What can hang from each mark
C: L M
M: C F H N U
L: C F
F: E G L
N: E
G: U
U: G M
E: N
X: L M

Every row comes from one small tree of marks. The marks that hang from a mark follow it in brackets, in alphabetical order. Every link used is in the known rows. Which tree was each row made from?
Known rows
L[C F[E[N]]]: [ 13  -3  -5  -3  10   6  -4   7 -11  -2   1 -10  -3  -4   7   1  12   7
   6 -14   3   0 -13  -1   3   9  -4   0 -11  -2  -5  -6  11   1  -5  -6
  -6   4  14]
L[C[M] F[G]]: [  1  -1   4  -6   6   5   2   2 -16  -3  10   4 -25   2  13   2   2  -5
   6  -2   3  10  -8   4   2  20  -8   0  -3   9   2   5  -1  -8   2   1
 -16   8  23]
C[M[F H N U[G]]]: [-12 -12  -2  -5  -3   0  -4  -2   0 -13  -5  -8  -6   6  -2   8  -4 -12
  -4   8   9   8   5   2  25  -2  -1 -18  16  23   9 -13  -2   2  14   9
   1   0  -8]
G[U[M[F]]]: [ -2   5  -4  -6 -15   7  -1 -14   5   9  -3   5  18  -5   1  -5   0   4
   3   2   2  -3  23   6  -6   1   2  -5   7  -1   4  13  -4   8   0  -3
   9   1   5]
G[U[M]]: [  9  13   0  -8 -19  11   6 -13   5  12   2   9  16  -7   1  -8   0   5
   3   3  -3  -3  16   9 -14   0   3   4  10   2  12  16   2   8  -3  -3
   9   5   7]
C[L]: [ 10  17   1   4  -9   8  12   0   6   4   1  20   1  -6   4  -1  -2  -4
  -6  -3 -12  11   6   5  -8  -4   9  18  -4   8   6  14   1 -18   4 -15
   5  -9  -6]
F[G[U] L]: [  1   3   2  -1  14  -5   5   7  10  19   6   7   3   0   3  -7   0  17
   0   7  -6 -15   4   2 -21   2  -5  12 -11 -15  -8  10  -4   5 -13  -1
  -3   1   8]
U[M[C F[E]]]: [ -3   5   1   1 -15   2  -2  -5  -1  -5  -4  -2   4  -3  -7  -1  -9  -3
   1  -4  -3  -2   1  -6  -5  -9  -4  -3  10  -8   1  -5   1   8   2   3
   4   2   2]
L[C F[E G]]: [  5   0   5  -8  15   1  -3   6 -16  -4  14 -11  -7   6   6   2  12   6
   9  -4   4  -1 -13  -2   1  17  -2   4 -13  -8 -11   1   7   5  -6   3
 -17   9  18]
G[U[M[C F H]]]: [ -5  -9   0  -3 -19   4  -9  -9   3   2 -11  -5  21   1  -4   2   2  -4
   1   9   6  -6  20   6  -2   0   5  -9  13   3   3   8  -7  12   3   9
  12   2  -9]
C[M[F]]: [ -4   0  -3   7   1   4  13 -10   5  -3  -5  13 -12  -8   8  -5  -9  -7
  -6 -10  -1  13  11   4   6  -1  -2  -6   4   5   5  -4 -10 -14   2 -10
   4  -6   5]
F[G L]: [  2   9   6   4  16  -6  10  12   6  12   5  12 -12   0   5  -5  -7  16
  -1  -5 -11 -10  -7  -3 -17  -3 -12  14 -12 -18  -8   2   0  -1 -14  -5
  -5   2  12]
M[F H N[E]]: [ -9 -22  -7  13  12  -6 -20  -7   2 -14 -18  -9   7  11   2  15   7   0
  -3 -18   7  -4   1  -4  29 -14  -1 -15   1  -4   0 -11  -9   4   2  -3
  -3   1 -18]
U[G M[C F]]: [-12   7  -7 -13 -31  12  -3  -2  -8  -4  -1   7  -5   5  -5   3 -18  -4
  10   2  -7  -5   7  -7  -5  -9  -8  -6  17   6  13  -3   9   1   3   4
   0   5   7]
X[L[C[M[U]] F]]: [  4  10   3  -6  -1   0   5  10 -14   5  15  -2 -22  -6  11   3   3 -13
   2   0   6  22  -7  10   3  14   6   5  -1   7   3   4   8 -25   4  -7
  -4  -4   6]
E[N]: [  9   6  -6  11  -1   5   8   2   6   8 -13  12   4 -10   2 -10  -1   8
  -1 -17  -8  -8  -2  -2  -1  -5  -4   6  -5   4   9  -5   7   0 -11 -10
   8  -2  -6]
F[E]: [ 14  10   3   0   8   5  12  -2   5  -2   6  -3   8  -6  -1  -8   1   8
  -2 -12  -5  -2  -5  -2  -4  -8   7  11  -4 -13  -1  -3   6   3 -11 -10
   1  -1   1]
L[F[G]]: [  6  -2   6   1   6   4  10   7 -10   2  -2   6  -6   8   4  -5   1   1
   9   2  -1   3  -3  -4   5   5  -1   4  -4  -2  -8   5  -4   6  -9  -5
 -10   6  16]
C[L M[H]]: [  5   7   3   6 -10   4  11   0  10  -4  -4  11 -10 -10   8  -2  -9 -11
 -19   5  -7  22  11   7  -1   2   6   2   3  21   8  12  -7 -28  15  -8
  10 -10  -8]
G[U]: [  9   3  -2  -4  -4  10   7 -10   6  10   1   8  20  -3   1  -6   9   4
   4  -2  -1  -5  15  10  -8   0  13  10   2  -1   8  12  -1   6 -10  -8
   7  -1  -2]
U[G M[C[L] F[E]]]: [ -9   9  -9 -12 -30   8  -5   0  -4  -4   5   0   0   1 -10   0 -16  -2
   2  11  -9   0   8 -11 -10  -9  -2  -5   9   8   5   1   9  -6  12   5
   1   0   3]
G[U[M[C]]]: [  7   8   2  -5 -23  10   1 -11   2  11   0   8  18  -2  -5  -4   0  -1
   6   7  -4  -6  11   9 -16  -3   7   7  16   4  14  15   2  11  -2   1
   7   5  -1]
C[M]: [  7  10   3   4  -3   9  19  -8   5   0   2  17 -13 -10   8  -8 -10  -5
  -5  -9  -9  12   1   6  -3  -2   1   5   8   8  15   1  -2 -14  -3 -13
   3  -2   7]
G[U[M[N]]]: [  8   8  -1  -6 -18   8  -1 -14   6  14   1  14  22  -5  -1  -2   6   6
   3   5  -1  -4   9  10 -10  -5   4   5  10   9  13  12   2  12   1  -1
   4   2   3]
F[G L[C[M[U]]]]: [ -3  12  10  -5  15  -7   2   8  -1   6  17   3 -27   1   9   1  -6   7
  -1  -2  -5  -5 -14   6 -15  12 -16  12  -5  -8   1   1   4  -5  -3   4
  -8   7  15]
X[L[F] M]: [  4   0  -9   5   1  -6  15   6  -6   9   5   6  -8 -11  12  -6   1  -3
   0   0   6  18  -9  -2   0   7  16  -1 -29 -12  -4   3  -1 -39 -12 -11
   5 -20   0]
G[U[M[C F[L]]]]: [ -3  -3  -4  -2 -15   2  -6  -7   6  11  -6   5  14  -3  -3   0  -3   2
   3   7  -1  -7  16   5 -16  -5   0  -1   8  -5   1   8  -5   8  -2   1
   8   0   3]
C[L[F] M]: [ 10   5   0   4  -9   8  15  -1   1   2   0  18 -15  -8   8  -4  -8 -13
  -8   9  -8  31   8   3  -2   3   5   3   0  22   4  16  -8 -28  14 -17
   0  -9  13]

Which tree is each row?
[-10 -10  -6   0  24 -12  -5   4  11   9   2 -10  11  -2  -3  -6   4  17
  -5   5   3 -13  11  -6  -6   0  -5  -4 -19 -24 -26  -4  -9   6  -8   2
   0  -4   5]
M[F[E G[U] L]]
[ -5 -18  -3   8   9  -5  -2  -5  10 -11 -10  -4   1  -7   2   4   3  -3
 -15  -2   9  10   2   0  19  -5   1 -15   0  10  -2 -15 -10  -5  10   3
   3  -7  -7]
C[M[F[E] H N]]
[ -9   8   1   3 -16  -6  -4  -1   0  -1  -1   2   1  -1 -12  -4  -8  -4
  -5  11  -5  -1   3  -9 -10  -1  -5  -1   2  -1  -5   4  -3   2  10   9
   1   0  -3]
U[M[C[L] F[E G]]]
[  8  -2   5   0  14  -1   9   7  -8   0   4  -7  -1   5  -2 -10   4   7
   6   4   1   1  -6 -10   3   4   1   1  -9 -10 -16   1  -1  11  -9  -2
 -11   5  16]
L[F[E G]]
[  0  11  -7  -9 -30  11 -10  -9  -9  -2   6   9  -4  10  -7   5 -15   2
  11  -1 -15  -8 -13 -10  -8 -20  -5   2  23  10  29   1  16   7   4   2
 -12  14   3]
U[G M[C N[E]]]
[ -9  -2   0   4  18 -14  -3   4   0  -3  -2 -22   6   5 -15 -11   4   3
   2   4   8 -15   0 -11  15   6  -6  -9  -5  -9 -15 -13  -1  22  -2  11
   2   3 -11]
M[F[E[N] G] U]
[ -8   1   3  -4  13  -4  -6   4  -2  -5   0  -9 -10   6   4  12   2  -3
   6 -12   4  -3   0   8   5   3  -8   1   0 -14  -6  -9   3   3  -2  -4
   2   1   3]
M[F[L[C]] U]
[ -9 -32  -3  12  10 -10 -20   2   5 -16 -19 -12  20   8 -11  19  16  -7
  -5  -1  14  -7  -8  -4  21 -12  10  -8   0   3 -12 -22  -5  13   5  15
  -1  -6 -30]
M[C F[E] H N]
[ -6 -12  -5   8  13 -15   0  -3   0  -8   1 -16   1   1  -6   2  -1  -5
   3   1   6  -6 -14  -7  -2  -2   9  -5 -16 -25 -10 -13  -6  -7  -9   5
   9 -12 -10]
X[M[C F[E L] U]]
[ -8  -4   5   4 -20   1  -8   0  -1 -10 -17  -2   2   2  -3   7  -9  -9
  -1  -3   2  -2   7  -1   5  -6  -6 -10  15   0   3  -3  -3   6   4   8
   9   3  -8]
U[M[C F H]]
[ -3   2   4  -3   4  -4   1  16 -12   4  11  -2 -23  -5  13   1   4  -6
  -4   4   8  17  -7   5   4  20   1  -1 -10   6  -5   5   3 -26   2   1
  -7  -3   3]
X[L[C[M[H]] F[G]]]
[-13  -7  -4   1   8  -2  -1  -6   2   5  -4   4  11   4  -1  -5   6   3
   2   1   6  -9  18  -1   5   6   0  -4  -8  -8 -10   3 -10   8  -6   3
   0  -2  -4]
M[F[G[U]]]
[-10 -14  -1   2  11  -7   0  -5   8  -6  -3 -14   3  -4   0  -9   0   0
 -14  10  10   3  16  -1  10   9   1 -17  -2   2 -11  -2 -14  -1   4  10
   5  -3  -5]
C[M[F[E G[U]] H]]
[  6  -3   5   9  -1  -3 -12 -11  -8  -8   2  -5   4  21 -15  12   4 -15
  15  -5  -6 -10 -26   0   7 -18  11  13  24   3  20  -4   6  23   4   1
 -11  12 -24]
M[C N[E] U]
[-13  -8  -3  -6  -2  -2  -7   9  -5  -7  -1 -10  -6  16 -10  11  -9 -10
  13   7  -2 -10  -1  -3   2 -10  -1   0  13  -6  -2 -13   5   9  -1   5
   0   1  -6]
M[C F[L] U[G]]
[  4  10   5  -6   0   5  -1  -9  -6  -5  12   7 -14  -2   9  10   7 -10
   2 -12   2   5 -15  16   3   7   0   9  10  17  20  -2   8  -3   8   0
  -7   5  -1]
L[C[M[N U]]]
[ 10   6  -6   2  21  -5  -3  12   9   8   3  -6  -4 -15   7  -2   3  23
  -4 -19  -6 -13 -16  -2 -19  -3 -12   9 -20 -18  -7 -12  15  -6 -11  -7
   3  -2   9]
F[E[N] L[C]]
[  9 -10  -6   1  13  -3   1   6  -3  10  -1 -11  15   0  -5 -17  10  13
   4  13   5  -7   2 -10   0   9   1  -5 -13  -3 -17   2  -1  16  -7   3
  -5   4  10]
L[F[E[N] G[U]]]
[  2   4  11   1 -26   1  -3   8  -6  -3  -8   2  -4   5  -5   4  -8  -9
  -3  14  -4   6  -1  -3  -6   2  -3   0  12  11   1  12  -2   1  10  10
   2   6  -3]
U[M[C[L[F[G]]] H]]
[ -5   0   3   1  13  -6   1   5   3  -2  -5  -7  -6   5   0   5  -4  -2
   5  -8   2  -3   4   3   7  -6  -6   0   3 -15  -8  -9  -3   6  -5  -6
   5  -1   2]
M[F[L] U]
[ 6  2  0  0 -4  4  5  3 -2 10  3 12  6  3  1 -5  6 -4  0 17 -3 10 11  0
 -6  9  8  8 -9 10 -8 22 -8 -8  6 -5 -3 -4  5]
C[L[F[G[U]]]]
[ -1   2  -3  -9 -28   8 -16  -3  -9  -9  -1  -4  -2  14  -6  10 -14   0
   7   2  -9  -8 -10  -8   0 -18  -5  -7  25  12  24  -1  13   9   7   9
  -7  15  -5]
U[G M[C H N[E]]]
[ -1  -7  -2  -5  -3  -3   1  -4  -4 -11   2  -9   5   7   1   7   5  -3
   3   4   9  -4 -15   0  14   0  10  -8  -8   5  13  -8   6  -5  -4  10
   4  -6 -15]
X[M[H N U[G]]]
[-11  -9   1   2  27 -21 -11   7   4   1   4 -13   5   7 -11   6  10   8
   0   7   8 -12 -13  -6   9  -5  -8  -3  -9 -12 -21 -18  -2  22   2  11
 -10   1  -3]
M[F[E G L] N U]
[  5  -5  13   1   3  -2  -5   2   0 -11  -8 -10  11  10  -5  13  12  -8
   1   0   8  -3 -10   9  21  -6   7   2  14  13   8  -7   5  20   3   9
   3   5 -21]
M[H N U]
[  3   6   6  -4  -1   9   1  -4  -3  -9   4   2 -16  -5  14   8   1  -6
  -4 -16   0   6  -3  14   2  11  -2   2   4   9  16   1   4 -14   2  -3
   1   2   0]
L[C[M[H]]]
[  5   5  -1   7  16  -8   6   7   6   8   3  -6   7  -6  -8 -20   2  18
  -5  -2  -3 -16 -10 -14  -6   3  -7   5 -16  -9  -8  -7   6  11 -12   5
  -1   4  -5]
F[E[N] G]
[-11  -3  -3  -1  26 -11  -8   7   3   0   7  -8  -7  -1   4   3   3  15
  -3 -11   3 -11  -3  -5  -5   5 -12   0 -22 -26 -22 -11  -2  -2  -7   1
  -5  -2   9]
M[F[E G L[C]]]
[ 14   6   0   2  -1   5   9   6   1   1   2   6   4  -3   2  -3   3  -2
  -3   4  -7  17   2  -2  -2  -2  10   9  -9   4 -10  11   0 -13   5 -15
  -1  -7   7]
C[L[F[E]]]
[ -5 -11  -6   9   3  -7  -4  -3  13  -8  -8   4   2 -11   0   6   3  -7
 -23   9   5  20   8   0  12  -3   5 -11  -6  23  -5  -3 -12 -22  24   1
   6 -15 -14]
C[L M[F[E] H N]]
